Each row comes from the steps of one walk. Every step used is in the known rows, and no mark comes twice. Write the walk behind each row, first mark first.
Known rows
Q/D/Y/J: [ 1.04 -0.52  1.01  2.48 -1.50  0.08 -0.54 -2.25 -2.07 -0.94  1.42 -0.42
  0.53 -0.62  0.70  0.22 -0.78  0.39 -0.31  1.45 -1.50  2.37 -0.32  2.12
  1.34  0.83  0.28]
J/Y/D/Q/Z: [ 2.22 -1.06  0.38 -6.42 -1.26 -2.05 -0.36 -0.27 -1.67 -0.08 -1.01 -0.12
  0.13  0.50 -0.09  0.20 -2.08  1.12 -2.74  0.31 -3.11  1.53  1.86  2.07
 -1.64  2.91 -1.11]
Y/J: [-1.04 -0.72 -0.56  1.93 -0.14 -0.22 -0.03 -0.23 -1.53 -0.64  0.93 -0.38
 -0.41 -1.19 -0.39  0.13  0.14 -0.02 -0.20 -0.95 -1.41  0.91  1.13  0.45
 -0.25  0.46 -0.65]
R/Y/J/Q: [-1.52  0.39 -0.09 -2.12  0.80 -1.51 -1.34  0.57 -1.87  0.32  1.05  0.62
  0.22 -0.48  0.11  0.46 -1.46  0.67 -1.03  0.95 -1.42  2.05  1.33  0.93
 -0.10  1.23 -2.35]
A/Y/J/Q/R: [-1.92 -0.27 -1.00 -2.74  1.39 -1.06 -0.79 -0.01 -1.41 -1.14  1.93  1.05
 -0.10 -1.20 -0.74  0.29 -1.00  1.17 -0.72 -0.11 -0.88  2.69 -0.34  0.67
 -2.32  0.83 -2.26]
D/Q: [ 0.84 -1.02 -0.22 -1.34 -0.39 -1.07 -1.05 -0.64  0.65  0.36 -0.05 -0.08
 -0.90  0.38 -0.43  0.51 -0.65  1.73 -0.70 -0.14 -1.38  0.32  2.01  1.20
 -1.32  0.54 -1.40]
Q/D: [ 1.73 -0.54 -0.25  1.06 -0.49 -0.82 -0.47 -0.99  0.03 -0.65  0.28 -0.65
 -0.56  0.24 -0.14  0.07  0.94  0.90  0.21  1.29 -1.72  1.13  0.14  1.22
  0.90  1.97  1.71]
Z/Q/R/Y/J: [-1.50 -1.38  0.07  3.83  2.49 -1.22 -0.41 -0.56 -0.06  0.65  1.13  0.29
  0.68 -1.18 -0.69  0.28 -1.62  1.38  0.10  1.98 -1.48  1.74  1.42  1.81
 -0.69  0.92 -3.71]
D/Q/W: [ 0.42 -0.95  0.01  0.58 -0.45 -2.44 -0.82 -0.12  2.23  0.51 -0.04  0.15
 -1.18  0.75 -0.80  0.09 -0.71  1.69 -1.14 -0.10 -1.72  0.56  1.99  2.49
 -2.24  0.86 -1.75]
R/Y/J: [-2.18 -0.56 -0.18  2.85  0.25 -0.35 -0.47  0.42 -1.37  0.60  0.80 -0.17
  0.35 -1.48 -0.37  0.46 -0.84  0.42 -1.01  0.66 -1.33  1.12  1.34  1.33
  0.44  0.54 -1.32]
A/Y: [-2.23 -0.02 -0.82 -0.98  0.09  0.46 -0.01  0.49 -0.19  0.27  0.55  0.47
 -0.26 -1.00 -1.20  0.66 -0.13  1.44 -1.12  0.70 -0.38  1.17  0.16  1.12
 -1.64  0.53 -0.85]
Y/J/Q/R: [ 0.16 -0.60 -0.97 -2.28  0.82 -1.62 -1.00 -0.45 -0.60 -1.13  1.31  0.44
 -0.29 -0.02 -0.36 -0.13 -0.05  0.90 -0.17 -1.15 -1.76  2.24  0.61  0.02
 -0.87  1.35 -1.53]
Q/R/Y: [-0.89 -1.22 -0.79  0.06  0.86 -0.38 -0.48  0.19  2.15  1.45  0.12  0.14
  0.76  0.00 -1.20  0.25  0.54  2.28 -0.98  0.89 -1.33  1.38  0.89  1.45
  0.37  1.15 -0.23]
Q/J/Y: [-0.06 -0.14 -0.35 -2.06 -0.40  0.07 -0.46 -1.35  1.37  0.04  1.21 -0.74
 -0.62 -0.17 -0.60 -0.17  1.31  0.49 -1.90  0.67 -2.19  2.16  1.05  1.18
  0.24  2.00  1.77]
Z/Q/D/Y: [ 2.30 -0.25  1.86  0.55  0.17 -0.35 -0.80 -2.44 -0.20  0.04  0.68  0.10
  0.48  0.81  0.59  0.42 -1.32  1.54  0.35  4.12 -1.27  2.39  0.30  2.63
  0.29  1.99 -1.67]
Z/Q/A/Y: [-1.00  0.44 -0.10 -1.93  1.54 -1.75 -0.53 -0.67  0.75  0.78  0.51  0.70
 -0.06 -0.66 -0.94  0.88 -1.18  3.22 -0.34  1.97 -0.14  1.84  0.36  2.49
 -3.09  1.21 -2.72]
Z/Q/D/Y/R: [ 2.42 -1.50  1.57 -0.98  0.90 -0.03  0.58 -2.98 -1.52 -0.45  0.96  0.36
 -0.02  0.16  0.99  0.57 -1.86  1.49  0.92  2.65 -1.12  2.11 -0.17  2.84
 -0.87 -0.13 -3.57]
A/Q: [-1.69  0.44 -0.55  1.46  0.90 -1.03 -0.86  0.14 -0.83 -0.45  0.22  0.29
 -1.18 -0.29 -0.77  0.12 -0.16 -0.36  0.46 -0.10 -1.10  0.45  1.52  0.68
 -0.26  1.01 -0.75]
J/Q: [ 0.70  0.46 -0.59 -5.56  0.20 -1.25 -1.10  0.23  0.16 -0.04  0.29  0.59
 -0.71  0.82 -0.24  0.21  0.15  1.22 -0.40  0.18 -1.42  1.59  1.03  0.04
 -0.83  1.89 -1.21]
R/Y: [-1.37 -0.29 -0.29 -0.12  0.16 -0.09 -0.51  0.59  0.75  1.56 -0.09  0.13
  0.37 -0.27 -0.78  0.51 -0.05  1.62 -1.18  1.31 -1.07  1.05  1.30  1.42
  0.62  1.17 -0.65]
D/Q/J: [ 1.08 -0.95 -0.08  1.15 -0.37 -1.38 -2.19 -1.67  1.78  0.13  1.42 -0.92
 -1.35 -0.34 -0.61  0.12  0.89  1.34 -1.08 -1.27 -2.28  0.52  2.07  1.16
 -0.76  0.60  0.02]
J/Q/R/Y: [-0.23 -0.31 -0.58 -4.80  1.29 -1.52 -1.47  0.40  1.62  1.14  0.23  0.84
  0.49  0.83 -0.79  0.23 -0.20  2.39 -1.02  1.23 -1.47  2.29  0.84  0.96
 -0.07  1.91 -1.50]
J/Y/D/Q: [ 1.53 -1.01  0.24 -5.22 -0.89 -1.30 -1.06 -0.57 -1.74  0.40 -0.43  0.42
 -0.85  0.29  0.13  0.20 -1.52  0.22 -2.52  0.98 -2.30  1.58  1.92  1.81
 -2.78  1.51 -1.23]
Y/J/Q: [-0.14  0.24 -0.47 -2.82  0.29 -1.40 -0.95 -0.01 -1.99 -0.97  1.23  0.37
 -0.65 -0.33  0.12  0.10 -0.76  0.18 -0.22 -0.69 -1.59  1.78  1.13 -0.08
 -0.81  1.01 -1.77]

Write each row's walk
[ 0.40  0.54  1.21  1.42 -0.34 -0.71 -1.49 -1.93 -1.29 -0.73  0.61  0.26
 -0.18  0.54  0.39  0.20 -0.92 -0.09  0.36  2.23 -1.23  2.00  0.04  2.43
  1.24  1.69  0.28] -> A/Q/D/Y
[-3.03 -0.30 -0.64  2.12  0.14  0.19  0.18  0.22 -2.32 -0.73  1.50  0.27
 -0.34 -2.27 -0.75  0.62 -0.94  0.29 -0.81  0.01 -0.45  1.27  0.17  1.09
 -1.66 -0.24 -1.48] -> A/Y/J
[-0.25 -0.56  0.11 -0.16  0.12 -0.99 -1.33  0.98 -1.28  1.55 -0.17  0.30
  0.08 -1.15 -0.56  0.24 -0.15  0.09 -1.85  0.63 -2.14  1.08  1.24  1.03
 -0.58  1.00 -1.13] -> R/Y/D
[ 0.21  0.34  0.46 -0.33  0.56 -2.31 -1.54 -0.46 -2.42 -0.73  1.24  0.06
  0.15 -0.40  0.57  0.33 -1.43  0.43 -0.37  2.24 -1.98  2.46  0.41  1.61
  0.89  1.95 -0.66] -> R/Y/J/Q/D
[-1.52 -0.62 -0.28  1.63  1.80 -2.05 -2.12  0.78 -1.15  0.79  0.11  0.81
 -0.27 -0.96 -0.99 -0.10 -0.41 -0.44 -0.70  0.08 -2.16  1.20  1.18  1.36
 -0.73  1.17 -1.48] -> A/Q/R/Y/D
[ 1.84 -1.37  0.10 -1.31 -0.57 -1.80 -1.89 -0.26 -1.37  0.40 -0.17  0.22
 -1.20 -0.32 -0.19  0.21 -0.54  0.32 -1.25 -1.05 -2.25  0.38  1.94  0.81
 -2.45  0.58 -1.66] -> Y/D/Q
[-1.43 -0.29 -0.29 -0.57 -0.45 -2.35 -1.26 -1.11 -1.10 -0.22  1.13  0.12
 -0.35 -1.48 -0.54  0.97 -2.11  2.56 -1.32 -0.58 -0.40  1.52  0.65  2.67
 -3.31 -0.49 -2.43] -> D/Q/A/Y/J
[-0.56  0.29 -0.16 -0.65  0.47 -2.92 -0.69  0.41 -0.45 -0.77  1.24  0.63
 -0.87  0.04 -0.29 -0.27 -0.69  0.13 -0.61 -0.42 -1.99  2.09  0.98  1.22
 -1.69  1.21 -2.19] -> Y/J/Q/W
[ 0.13 -1.34 -0.62 -3.70  0.48  0.43  0.96 -1.83 -0.06 -0.45  1.41 -0.64
 -1.03 -0.66 -0.22 -0.06  0.77  0.35 -1.26 -0.82 -2.06  1.92  0.75  1.38
 -0.98 -0.03 -0.18] -> Q/J/Y/R
[ 0.17  0.43 -0.11  3.10  0.66 -1.69 -1.22 -0.86 -1.31 -1.37  0.41 -0.26
 -1.29  0.02 -0.17  0.02  0.02 -0.65  1.06  1.13 -1.55  0.79  0.63  1.45
  0.85  1.85  0.84] -> A/Q/D
[ 0.20 -1.46 -0.44  0.01  0.64 -1.15 -1.32  0.64  0.12  1.48 -0.06  0.41
  0.43 -0.83 -0.99 -0.01  0.51  0.97 -1.59 -0.02 -2.35  1.49  0.70  1.14
 -0.64  1.36 -0.68] -> Q/R/Y/D
[ 0.91 -0.38 -0.01 -2.06 -0.47 -0.70 -1.20 -0.94 -0.69  0.00  1.21 -0.46
 -0.97 -0.95 -0.42 -0.44  1.36 -0.81 -2.41 -0.32 -3.13  2.13  0.99  0.88
 -0.86  1.85  1.35] -> Q/J/Y/D
[ 1.76 -0.49 -0.32 -3.19 -0.85 -2.54 -1.53 -1.32  1.88  0.78 -0.31 -0.24
 -0.58  0.73 -0.49  0.58 -0.47  3.33 -0.85 -0.81 -1.10  0.93  1.66  2.06
 -1.80  0.65 -0.70] -> D/Q/A
[ 2.73 -0.70 -0.04 -3.10 -0.78 -3.34 -2.38 -0.84  0.00  0.80 -0.32  0.01
 -0.80 -0.08 -0.31  0.36 -0.34  2.03 -1.44 -1.66 -2.04  0.83  1.53  1.76
 -2.99  0.55 -0.85] -> Y/D/Q/A
[-1.12  0.33 -0.80 -2.88 -0.05 -1.09 -0.48 -0.16  0.88  0.64  0.39  0.26
  0.06 -0.80 -1.20  0.77  0.19  3.05 -1.23  0.28 -0.14  1.70 -0.31  2.05
 -2.04  0.72 -0.02] -> Q/A/Y
[ 1.52  0.91 -0.55 -7.41  0.05 -2.67 -1.57 -0.52  1.25  0.34  0.04  0.37
 -0.36  1.20 -0.37  0.30  0.34  2.98 -0.61 -0.28 -1.14  2.20  0.64  0.88
 -1.13  1.74 -0.14] -> J/Q/A
[-0.15  0.17  0.33 -1.94  1.51 -2.47 -1.37 -0.38 -1.29  0.76  0.44  0.97
 -0.32 -1.60 -0.82  0.64 -1.17  1.75 -1.02  1.18 -1.04  1.99  0.24  2.09
 -4.24  1.01 -2.89] -> Z/Q/A/Y/D
[ 0.62 -0.65  0.95 -0.05  0.46 -0.34 -0.08 -2.40 -2.77 -1.15  0.92  0.24
 -0.53 -0.03  0.75  0.33 -1.37 -0.17  1.13  0.79 -1.03  1.67 -0.33  2.60
  0.03 -0.71 -1.83] -> A/Q/D/Y/R
[ 2.92 -0.56  0.93 -6.82 -0.15 -0.55 -0.25 -2.36 -1.90 -0.76  1.03  0.61
 -0.17  1.17  1.26  0.44 -1.30  1.47  0.19  1.21 -1.34  2.78 -0.79  1.82
 -0.42  0.30 -2.09] -> J/Q/D/Y/R
[-0.75 -0.52  0.60  0.72 -1.15  0.89 -0.41 -1.23 -1.56  0.06  1.22  0.10
  0.66 -0.58  0.23  0.30 -0.91  0.57 -0.86  0.15 -1.00  2.00  0.53  1.56
  0.20  0.08 -1.46] -> D/Y/J
[ 0.64 -1.32 -0.42  0.26  2.01 -0.82 -0.24 -0.80  1.91  0.31  0.37  0.24
 -0.17  0.17 -1.03  0.02  0.22  1.91  0.48  1.39 -1.37  1.32  1.27  0.98
 -1.19  1.67 -2.30] -> Z/Q/R
[-1.04  0.36 -0.33 -0.20  0.41 -1.83 -0.18  0.45 -0.71 -0.77 -0.31 -0.32
 -0.30  0.04 -0.95  0.15 -0.78  0.54  0.16 -0.83 -1.80  0.43  1.53  1.03
  0.68  2.34 -0.54] -> A/Q/Z
[ 1.15 -0.35  0.73 -1.52  1.38 -1.26 -1.34 -1.56 -0.79  0.13  1.32 -0.14
 -1.04 -0.96 -0.18 -0.30  0.10 -0.66 -1.72  1.50 -3.10  2.38  1.60  1.31
 -2.06  2.45 -0.95] -> Z/Q/J/Y/D
[-2.70  0.68 -0.23 -0.91  0.91 -2.40 -0.57  0.83 -1.27 -0.82  1.72  1.26
 -0.74 -0.88 -0.64  0.17 -1.85  0.49 -1.32  0.43 -1.02  2.54  0.07  1.85
 -3.11  0.88 -3.00] -> A/Y/J/Q/W
[ 1.07 -1.88 -0.20 -4.20  0.15 -0.65 -0.08 -2.54 -0.01 -0.39  1.35 -0.52
 -1.44 -0.27  0.14  0.14 -0.51  0.91 -1.59 -0.89 -2.19  1.43  1.72  2.14
 -2.52 -0.58 -1.81] -> D/Q/J/Y/R
[ 0.05 -1.42 -0.77 -5.97  0.06  0.88  2.10 -0.78 -1.13 -0.14 -0.01  0.25
 -0.58  0.05 -0.05  0.24 -0.57  0.78 -0.91  0.46 -1.08  1.57  0.72  1.56
 -1.37 -0.13 -1.28] -> J/Y/R
[-0.58 -1.10 -0.05  0.70  2.49 -0.90 -0.54 -0.13  1.98  1.55  0.26  0.48
  0.62 -0.16 -1.04  0.37 -0.75  2.42 -0.22  2.95 -1.30  1.61  1.49  1.94
 -0.73  1.58 -2.98] -> Z/Q/R/Y
[ 1.37 -0.40  1.88  3.24  0.05 -0.44 -0.70 -2.79 -2.36 -0.83  1.58 -0.06
  0.45 -0.53  0.97  0.34 -2.04  0.42  0.43  3.33 -1.41  2.51  0.29  2.55
  0.25  1.38 -2.35] -> Z/Q/D/Y/J
[-0.82  0.44  0.05 -0.21  0.77 -1.55 -2.15 -0.91 -2.01 -0.69  1.31 -0.06
 -1.67 -1.04 -0.36 -0.59  0.38 -2.24 -1.58 -0.33 -3.04  1.91  1.38  1.16
 -1.19  2.01  0.70] -> A/Q/J/Y/D
[-1.63  0.76 -0.27 -0.09  0.65 -0.79 -1.28 -1.35 -0.05 -0.69  1.36 -0.33
 -1.32 -0.33 -0.52 -0.29  0.23 -0.97 -1.00  0.71 -2.05  1.96  1.54  1.53
  0.02  2.06  1.14] -> A/Q/J/Y
[ 0.05 -0.31  0.35  1.87  1.43 -2.07  0.08 -0.10  2.04  0.59  0.20  0.45
 -0.92  0.21 -0.91 -0.03 -0.66  1.17 -0.07  1.68 -1.51  1.11  1.65  2.10
 -1.99  1.72 -2.93] -> Z/Q/W
[ 1.92 -0.48  0.59  1.97  1.09 -1.37 -0.43 -1.52 -0.16 -0.49  0.50 -0.35
 -0.63  0.07  0.02  0.25 -0.28  0.96  0.94  3.03 -1.62  1.32  0.85  1.56
 -0.12  2.33 -0.64] -> Z/Q/D
[ 2.33 -2.19 -0.31 -1.41  0.01 -1.98 -1.95 -0.49  0.21  0.32  0.05  0.32
 -0.82 -0.21 -0.73 -0.05  0.15  1.09 -1.18 -1.49 -2.52  0.84  1.45  0.84
 -2.49  0.73 -1.35] -> Y/D/Q/R
[ 1.13 -0.49 -1.01 -5.60  0.93 -1.37 -1.09 -0.12  1.49 -0.16  0.44  0.63
 -0.30  1.15 -0.78 -0.08  0.85  1.89 -0.33 -0.11 -1.59  2.04  0.67  0.04
 -0.67  1.88 -0.71] -> J/Q/R
[ 2.36 -1.36  0.27 -2.94 -1.03 -2.60 -1.23  0.08 -1.26 -0.03 -0.72 -0.37
 -0.29 -0.23 -0.44  0.22 -1.13  1.24 -1.66 -1.58 -3.05  0.36  1.88  1.19
 -1.34  1.67 -1.59] -> Y/D/Q/Z
[ 1.45 -0.68  0.36 -2.67 -0.25 -3.42 -2.79 -0.39  0.02  2.07 -0.54  0.27
  0.02 -0.24 -0.36  0.64 -1.41  2.48 -2.23 -0.10 -2.00  1.24  1.73  2.64
 -2.25  0.85 -1.77] -> R/Y/D/Q/A
[ 1.17  0.12  0.06 -1.76  1.29 -2.19 -0.73 -1.13  1.66  0.74 -0.03  0.01
 -0.19  0.26 -0.64  0.44 -0.29  2.87  0.31  0.93 -0.92  1.38  1.32  1.85
 -1.65  1.52 -1.69] -> Z/Q/A
[ 2.02 -0.33  1.05 -0.27 -1.43  0.31 -0.72 -2.02 -0.08 -0.13  0.50 -0.18
  0.54  0.76  0.30  0.26  0.03  1.35 -0.46  2.26 -1.31  2.32 -0.34  2.27
  1.49  1.70  0.79] -> Q/D/Y
[-1.40  0.58 -0.37  3.45  1.25 -1.44 -2.05 -0.99  0.35 -0.67  1.70 -0.60
 -1.63 -1.00 -0.92 -0.20  1.31 -0.79  0.11 -1.33 -2.01  0.74  1.56  0.61
  0.24  1.08  0.54] -> A/Q/J
[-0.95  0.36  0.05 -3.79  0.25 -2.35 -0.53  0.83 -1.86 -0.18  0.56  0.03
  1.08 -0.29 -0.12  0.46 -2.28  1.56 -1.27  0.52 -2.26  2.05  1.25  1.18
  0.90  2.41 -2.20] -> R/Y/J/Q/Z
[ 1.42 -1.06 -0.03 -2.53 -1.05 -1.89 -0.36 -0.29  0.70  0.00 -0.63 -0.67
  0.02  0.72 -0.61  0.50 -1.14  2.56 -1.06 -0.71 -2.07  0.25  2.05  1.48
 -0.33  1.88 -1.23] -> D/Q/Z
